Each row comes from the steps of one walk. Every step used is in the known rows, and no mark comes twice. Write the walk behind each row, first mark first.
Known rows
P/M/N/A/D: 0.28 0.26 -0.83 -0.47 0.54 -1.02 1.57 0.61 -0.59 0.12 -0.69 1.40 0.74 1.36 0.93 0.61 1.09 -0.86 -0.63 -0.78 0.23 -0.59 -0.68 1.89 0.49 0.00
D/L: 1.14 -0.32 -0.75 2.52 0.47 -1.91 -1.03 -2.08 -1.08 -1.91 1.57 0.80 2.08 -4.17 -0.14 -0.15 0.48 3.48 0.09 1.56 1.92 1.35 0.21 -0.40 -1.65 0.74
G/D/M: -1.47 0.15 0.95 -0.33 0.35 -0.26 0.87 1.45 -0.46 -0.41 2.37 0.66 0.49 -2.81 -1.44 -1.91 1.49 -0.72 -1.52 0.77 0.51 -0.73 -0.75 2.55 1.30 2.11
G/D/L: -0.30 -1.05 0.64 0.42 -0.08 -0.97 -0.39 -0.50 -0.21 -1.50 1.24 0.32 2.02 -6.14 -1.49 -2.56 0.98 1.44 -0.23 2.21 2.67 -0.06 0.25 1.88 0.11 1.82
N/Q/D: -1.08 0.20 -1.50 0.17 -0.37 0.95 -1.52 -0.14 1.73 1.00 1.29 -1.53 -1.39 1.78 -0.06 -0.93 -2.67 -0.19 0.26 1.67 -0.08 0.42 -0.12 0.37 -2.03 -1.66
Q/N/A: 0.70 1.51 -1.95 -1.60 -1.96 0.75 0.90 -0.18 1.81 -1.01 -0.14 -1.05 -2.71 2.84 0.53 -0.78 -0.87 2.25 1.28 0.00 -0.30 1.82 2.07 -0.20 -0.54 -0.86
G/N/Q/D/M: -1.59 1.06 1.00 -1.65 0.20 1.80 0.69 -0.90 0.50 0.49 0.18 -2.37 -1.98 -0.61 -0.95 -0.73 0.00 -0.13 -1.01 0.69 -0.89 0.57 -0.27 0.37 0.98 -2.92
P/A/N/Q/D: -1.07 -0.56 -2.03 -0.78 -0.76 1.81 0.72 0.44 -0.64 0.38 -1.65 0.33 -0.25 -2.23 -0.04 0.84 -1.06 3.86 0.08 -0.49 1.16 0.84 2.95 -1.41 -1.55 -0.41
G/D/M/P/Q: -0.76 -1.44 1.46 -0.40 1.13 -0.67 -0.58 1.57 -0.94 -0.87 1.25 0.38 0.50 -3.02 -1.26 -0.15 1.86 -2.41 -0.53 0.88 -0.14 -1.02 -1.56 2.11 2.19 1.79
P/A/N/Q: -0.11 -0.39 -2.02 -0.28 0.00 2.15 0.61 0.54 -1.64 -0.43 -1.50 0.28 0.25 -2.61 0.10 1.42 -0.66 3.95 -0.42 -0.50 0.94 0.96 2.77 -2.04 -1.18 -0.70
M/P: 1.70 -0.55 0.10 1.06 -0.47 -0.10 -2.88 1.32 -0.60 -0.85 -0.96 0.24 0.61 1.32 0.37 2.91 -1.79 0.70 2.16 -2.22 0.63 0.90 -2.05 -2.10 0.57 0.90
P/G: 0.91 -1.00 -1.56 2.57 -1.96 -1.76 -0.68 -0.95 -2.00 1.23 -0.02 1.42 0.72 -0.17 1.04 1.28 0.75 1.05 -1.98 -3.25 1.04 -0.73 1.43 -2.03 -2.42 -1.05
M/D: 2.53 -0.04 0.33 0.48 -1.16 0.45 -2.01 1.72 0.44 0.09 1.99 0.86 2.62 0.52 -0.39 -0.23 -0.48 0.74 0.84 -0.19 0.16 -0.82 -0.94 -0.23 -0.66 2.13
Q/D/M/P: -2.40 0.10 0.00 -0.17 -1.56 -1.79 -0.30 0.85 1.80 1.46 1.11 1.10 -1.37 2.13 -0.30 0.07 -0.95 -0.31 1.20 -1.34 -0.14 0.15 -1.43 1.26 -0.60 2.01
Q/D/L: -1.65 -0.48 -0.74 0.77 -2.20 -2.21 -0.64 -1.32 1.87 1.07 1.03 0.79 0.13 -1.57 -0.55 -1.70 -1.23 2.89 1.38 0.78 2.20 0.75 0.67 1.02 -2.62 1.35
N/M: 0.02 1.61 1.95 0.78 1.40 0.78 -0.13 0.35 1.15 -0.39 0.81 0.35 0.12 2.25 1.29 -0.22 -2.86 -2.54 -0.20 -0.94 0.02 -0.63 -1.36 -0.56 0.38 -0.24
N/Q: 0.82 0.52 -1.56 1.19 1.18 1.66 -1.77 -0.02 -0.33 -0.57 1.56 -1.63 -0.38 0.91 0.27 0.34 -1.82 0.09 -0.68 1.71 -0.45 0.73 -0.42 -0.82 -1.29 -2.18
A/D/L: -0.16 -0.19 -0.24 2.43 -0.65 -2.13 -0.53 -2.04 -0.74 0.82 0.69 0.62 3.30 -3.02 -1.55 -1.54 1.84 4.01 -0.15 3.32 1.74 0.26 1.50 1.03 -3.20 2.35
N/M/P/G/D/L: 0.25 -0.84 2.70 0.75 1.57 -1.34 -1.21 -1.05 1.10 -1.82 -0.99 0.89 0.87 -0.45 1.49 0.25 -1.46 -5.09 0.53 -1.82 0.49 -1.56 -2.34 -0.15 1.54 0.17
Q/N/G: 0.11 0.56 -1.12 -0.40 -2.17 0.33 0.58 -1.40 0.69 1.30 -1.29 -1.34 -3.72 2.66 0.76 -0.39 -0.68 -0.91 0.62 -1.10 -0.68 0.39 1.60 -1.98 -0.03 -1.92
P/A/D/M/N: 0.72 -0.90 -1.06 0.31 0.29 -1.46 1.71 1.48 -1.74 -0.26 -0.71 2.43 1.15 -2.57 -1.12 1.56 1.06 3.70 -0.74 -0.52 0.98 -0.17 1.35 0.99 -0.69 2.56
G/D: -0.48 -0.33 0.61 -0.30 -1.05 0.65 -0.30 1.54 -0.14 0.17 0.91 -0.05 0.98 -2.75 -1.36 -1.92 -0.20 0.96 -0.40 0.50 2.01 -0.40 0.24 1.16 0.38 1.43
Q/N/M: -0.54 1.34 0.34 -0.92 0.60 0.72 1.79 -1.62 1.87 1.21 -0.34 -0.28 -3.68 3.76 0.63 -0.42 -1.29 -1.95 1.04 -0.94 -1.57 0.32 0.55 -0.95 1.19 -1.34
P/M/N/A/D/L: 0.42 -0.10 -0.82 -0.11 1.04 -1.81 1.54 -0.37 -0.68 -0.66 -0.58 1.56 1.22 -0.34 0.86 0.31 1.65 -0.62 -0.55 0.08 0.54 -0.41 -0.70 2.22 0.40 0.17
M/N/A/D/L: 3.18 -0.16 -1.59 -0.34 0.58 -0.25 -0.22 1.45 -0.21 -2.71 -1.23 -1.32 2.74 0.77 -0.58 -0.31 0.79 2.55 0.16 1.84 0.11 1.12 -0.56 1.06 -0.18 0.76

Which walk is each row?
-0.37 1.66 -1.55 -1.51 -1.59 -0.15 1.70 -0.62 1.78 -0.29 0.19 -0.72 -2.15 2.66 -0.23 -1.57 0.87 1.86 0.64 1.28 -0.97 1.20 2.20 1.32 -0.94 0.32 : Q/N/A/D/M
-1.71 1.27 1.22 -0.15 0.83 2.93 -0.24 -0.56 -0.01 0.94 -2.01 -1.27 0.94 2.41 0.78 0.07 -0.45 -1.19 0.59 -0.72 -1.18 0.34 -0.09 -2.86 0.61 -0.60 : A/N/M/P
0.24 -0.23 -0.71 0.27 1.47 -0.92 1.66 0.17 -1.69 1.38 -0.45 1.91 -0.33 1.26 0.87 1.96 1.01 -1.57 -0.68 -2.17 -0.21 -0.60 -1.40 0.36 1.47 -0.70 : P/M/N
-1.11 0.83 0.83 -1.63 -0.48 2.29 0.11 -0.83 0.65 0.73 -0.53 -2.71 -1.73 -0.64 -0.90 -0.76 -0.83 0.70 -0.45 0.49 -0.15 0.67 0.16 -0.28 0.52 -3.27 : G/N/Q/D
0.51 -0.06 2.48 0.08 1.41 -0.24 -0.76 0.79 1.24 -1.40 -1.62 1.29 0.56 0.92 1.08 1.46 -3.03 -2.60 1.50 -1.78 0.59 -0.99 -1.71 -0.29 1.22 1.27 : N/M/P/A/D
-2.11 0.59 -0.02 -0.33 -2.18 2.95 -0.20 -0.15 -1.01 1.44 -2.07 -2.42 1.02 -0.74 0.08 -2.28 0.92 -0.01 -1.13 0.42 0.40 -0.18 2.05 -2.28 -0.74 -0.92 : A/N/G/D
0.54 1.07 3.83 -1.32 1.10 1.39 0.47 -1.12 0.93 -1.18 -0.19 -0.97 0.79 -1.95 -0.24 -1.13 -0.09 -1.63 -0.22 -0.17 -0.16 -0.62 -1.25 0.03 2.41 -1.19 : G/N/M/D/L
0.16 -0.48 2.68 0.38 1.07 -0.58 -1.14 -0.02 1.15 -1.04 -1.20 0.72 0.35 1.18 1.54 0.54 -2.04 -5.36 0.47 -2.59 0.17 -1.75 -2.33 -0.44 1.68 0.02 : N/M/P/G/D
-1.06 0.30 -0.26 -1.31 -1.53 0.03 1.46 -1.14 0.89 0.86 -0.66 -1.19 -3.77 0.94 0.05 -1.69 0.63 -2.56 -0.03 -0.31 -0.90 -0.35 1.11 -0.04 1.18 -0.97 : Q/N/G/D/M
1.88 -2.49 -0.10 0.41 0.63 -0.43 -2.79 0.07 -1.30 0.19 -1.77 -0.54 -1.35 1.12 0.26 4.18 0.01 -1.11 2.42 -0.65 -1.27 0.42 -0.75 -2.33 1.24 -1.01 : M/P/Q/N
-0.01 -0.43 0.57 0.89 0.33 -2.20 0.22 -1.38 -0.24 0.39 1.94 3.29 1.68 -2.33 0.91 0.00 1.39 -1.58 0.04 -0.39 0.95 -1.56 -0.95 1.71 -0.11 1.32 : P/M/D/L
1.01 0.57 -0.82 0.64 2.66 -0.65 1.38 1.37 -1.94 -0.84 1.63 0.55 0.04 1.83 -0.52 1.59 2.20 -0.61 -1.70 -0.56 -2.44 0.53 -2.47 0.45 1.86 0.77 : D/M/N
0.21 -2.11 -0.68 -0.08 0.42 -1.11 -1.09 1.25 -0.66 0.58 0.78 -0.48 -0.46 0.51 -0.12 1.47 1.15 -0.70 -0.35 1.95 -1.45 -0.42 0.22 1.02 -0.74 -0.84 : P/Q/D/M/N/A
0.14 -0.49 0.10 -0.51 0.52 0.94 0.97 -0.04 -0.48 -1.28 -1.40 1.61 1.70 -3.69 0.40 0.46 -0.39 2.30 0.25 -0.77 1.21 -0.06 1.94 -1.13 -0.29 1.07 : P/A/N/M/D/L
-1.25 1.50 1.34 -0.45 0.50 3.26 0.17 -0.30 0.49 1.37 -0.62 -0.97 1.88 1.91 0.41 -1.45 0.24 -1.18 -0.09 0.32 -1.42 -0.49 0.46 -1.95 -0.03 -0.04 : A/N/M/D
1.19 -2.17 -0.71 0.56 -0.15 -0.05 -1.30 -0.96 -1.77 1.54 -0.88 -1.51 -2.54 0.44 0.59 2.10 1.07 -1.67 -0.10 1.25 -1.58 -0.50 1.98 -2.10 -0.37 -3.23 : P/Q/N/G
1.43 1.12 -1.07 -0.13 2.01 -0.42 1.18 2.13 -0.97 -2.76 1.68 0.08 0.42 1.94 0.06 0.84 1.64 -0.22 -1.59 0.03 -2.01 0.87 -2.16 1.37 1.43 0.85 : D/M/N/A
-0.23 0.41 -0.28 1.15 0.88 -1.30 1.12 0.36 -1.33 1.59 0.67 0.46 1.87 1.17 -1.81 -0.36 3.02 1.19 -1.41 1.83 -1.33 -0.32 -0.39 1.60 -0.77 2.36 : A/D/M/N
-1.70 0.06 -0.56 -0.55 -1.21 -1.41 0.74 1.02 1.39 1.58 0.49 0.12 -1.44 2.67 -0.30 -0.81 -0.33 -1.21 -0.09 -0.84 -0.78 -0.28 -1.25 1.38 -0.21 0.92 : Q/D/M/N/G
0.34 0.60 0.94 -1.06 0.92 -0.08 1.25 -2.27 2.51 0.24 0.26 0.14 -2.16 2.00 0.36 -1.26 -0.37 -2.67 1.61 0.24 -1.64 -0.33 0.01 -0.01 1.32 -0.22 : Q/N/M/D/L
0.86 1.96 0.94 -1.87 -1.82 2.27 0.15 0.97 0.20 -2.45 -0.64 -2.13 0.29 -1.17 -0.03 -0.64 -0.56 3.25 -0.53 -0.41 1.17 1.46 0.84 -0.17 0.55 -1.83 : G/N/A
-0.15 -2.40 -0.47 0.88 -0.86 -0.75 -2.06 0.50 -0.84 2.52 0.48 -0.24 -0.53 -0.17 -0.25 1.64 -0.06 0.63 0.29 1.41 -0.02 -0.50 1.36 -0.52 -2.03 -1.15 : P/Q/D
